Each row was made from one small tree. The marks that hang from a mark follow it in brackets, in alphabetical order. Every link used is in the known rows. Write each row's tree.
In the rows, zero is written as 128.
Known rows
Y{H{E{Q} J}}: [111 148 135  97 149 139 161 137  99 146 169 177 132 136  97 109 176 159
 146 146 143]
E{H{J}}: [140 118  73 140 123 103 110 111 134  99 104  84 116 116 141  91  98  93
 127  93 113]
H{E{Q V} J Y}: [109 185 173 124 110 144 175 160  96 112 168  97 177 111 107 124 158 143
 141 125 137]
Y{H{E{V}}}: [120 114  96 106 143 156 145 130 125 136 170 175 112 145 121 160 136 113
 118 141 134]
H{E J}: [110 150  80 119 134 128 148 146 107 131 140 166 117 129 133 104 154 144
 148 122 105]
E{H Q{W} V}: [178  94 138 175 106 120  58  69 183  95  74  17 138 150 129 141  80  82
 105 111 107]
Y{H{J}}: [115 121 118  98 156 142 132 128 106 145 163 181 108  96 116  97 140 139
 139 140 139]
J{H{E{V} Y}}: [103 145 103 130 118 129 140 164 108 144 185 131 135 108 141 154 121 126
 129 110 157]
Q{C W}: [160  68 164 133 164 143  64  93 171 156  31 184  89 135 157 123  84 141
 107 156 103]
E{H V}: [157  90  65 161 108 119  95 101 167  87 107  49 115 134 152 149  69  52
 104  94 106]
E{H{J Y} Q V}: [146 152 167 153  95 120 134 117 132  81 133   4 179 109 112 114 102  88
 120  99 142]
C{Q{W}}: [129  87 144 141 104  82  43  93 150 162  70 149  46  95 176 118 103 117
 138 154  99]
H{E{Q{C W}} Y}: [117 137 187 125 138 134 131 131 128 141  83 160 143 142 123 150 144 168
 119 148 133]
E{H}: [139  92  42 149 123  93  93 102 156 104  87  94  96 131 152 134  91  88
 115  95 104]
W{Q{C}}: [161  56 137 113 118  91 111 128 156 141  42 201  51  79 179 120  81 130
  87 175 102]
Y{H{E{Q}}}: [109 123 105 106 146 128 144 128 121 149 151 187 111 151 109 150 168 155
 134 147 134]
J{H}: [113 102  58 138 135  99  93 140 134 161 145 157  88 101 159 127 119 143
 143 114 130]
H{E{Q V}}: [126 125  88 147 112 123 131 130 150 123 126 124 123 163 134 170 149 132
 135 134  96]
Q{C}: [136  79 118 125 152 122 111 123 161 148  64 194  86 135 164 135 104 137
 120 149 107]
Q{W}: [137  81  93 146 149 124  43  88 160 146  69 155  80 110 150 130 105 140
 124 133  85]
Y{H{E}}: [108 115  83 101 154 137 142 132 116 147 157 203 100 140 121 149 151 136
 125 142 133]
J{H{E{Q} Y}}: [ 91 152 111 130 121 101 141 162 105 153 165 144 134 115 133 146 155 164
 145 117 158]

Which tree is each row?
[110 140 113  90 154 150 159 141  96 141 175 193 119 126 109 108 156 141
 138 139 141]
Y{H{E J}}
[122 123 120 113 137 145 145 127 130 138 165 159 124 153 110 159 155 131
 128 148 135]
Y{H{E{Q V}}}
[120 144 178 129 121 140 165 150 129 123 121 128 158 145 127 171 138 137
 118 143 137]
H{E{Q{C} V} Y}
[141 113 101 154 106 125 112 116 148  82 123  39 140 109 143 153  68  54
  98  90 129]
E{H{Y} V}
[144 139 132 143 106 135 132 125 124  79 141  28 161  94 129 112  74  59
 108  89 139]
E{H{J Y} V}
[105 150 126 136 111 119 143 163 113 144 179 114 147 118 131 155 139 144
 136 116 161]
J{H{E{Q V} Y}}
[107 175 143 116 116 157 173 163  91 110 175 117 162  99 121 123 136 120
 132 118 135]
H{E{V} J Y}
[102 142 104 128 117 142 152 152 118 115 152 130 137 119 137 173 126 114
 117 120 122]
H{E{V} Y}
[ 91 144  88 123 127 111 140 166 100 153 171 159 123 105 144 145 137 148
 136 110 157]
J{H{E Y}}
[122 130  89 142 113 114 123 147 134 149 164 125 124 144 141 151 139 139
 143 119 137]
J{H{E{Q V}}}
[182 120 189 150 109 129 130 108 161  93  88  38 163 156 127 103  86  83
 114 118 132]
E{H{J} Q{C} V}
[123 143 172  91 155 149 172 140 105 149 150 191 137 150  99 106 163 160
 139 157 152]
Y{H{E{Q{C}} J}}
[179 111 201 145 136 119  90  85 157 115  40  75 147 152 123  79  95 123
 116 126 127]
E{H{J} Q{C W}}
[128 152 138 130 132 130 119 121 118 136 110 141 135 141 114  98 164 169
 152 134 105]
H{E{Q{W}} J}
[162 121 144 155 122 104  73  80 149 106  68  53 139 131 117  85 111 122
 130 109 113]
E{H{J} Q{W}}
[133 118 142 115 143 156 122 111 136 141 147 154 126 154 104 154 145 133
 120 151 133]
Y{H{E{Q{W} V}}}
[106 179 199 107 133 134 186 162  91 132 127 154 167 124 114 107 164 171
 142 138 147]
H{E{Q{C}} J Y}
[ 93 186 153 117 123 122 173 160  87 125 150 134 161 108 108 112 177 170
 152 125 135]
H{E{Q} J Y}
[122 143 161 101 153 150 137 120 105 148 153 173 133 136  94 102 164 160
 138 150 142]
Y{H{E{Q{W}} J}}
[123 148 153 103 138 159 164 136 106 133 183 149 144 139  96 118 159 135
 139 146 146]
Y{H{E{Q V} J}}
[142 151 173 125 122 147 166 144 128 125 127 129 155 162 123 113 146 139
 139 143 121]
H{E{Q{C} V} J}
[164 129 132 161  97 115 115 105 153  84 118  14 156 137 122 111 102  83
 128 101 119]
E{H{J} Q V}
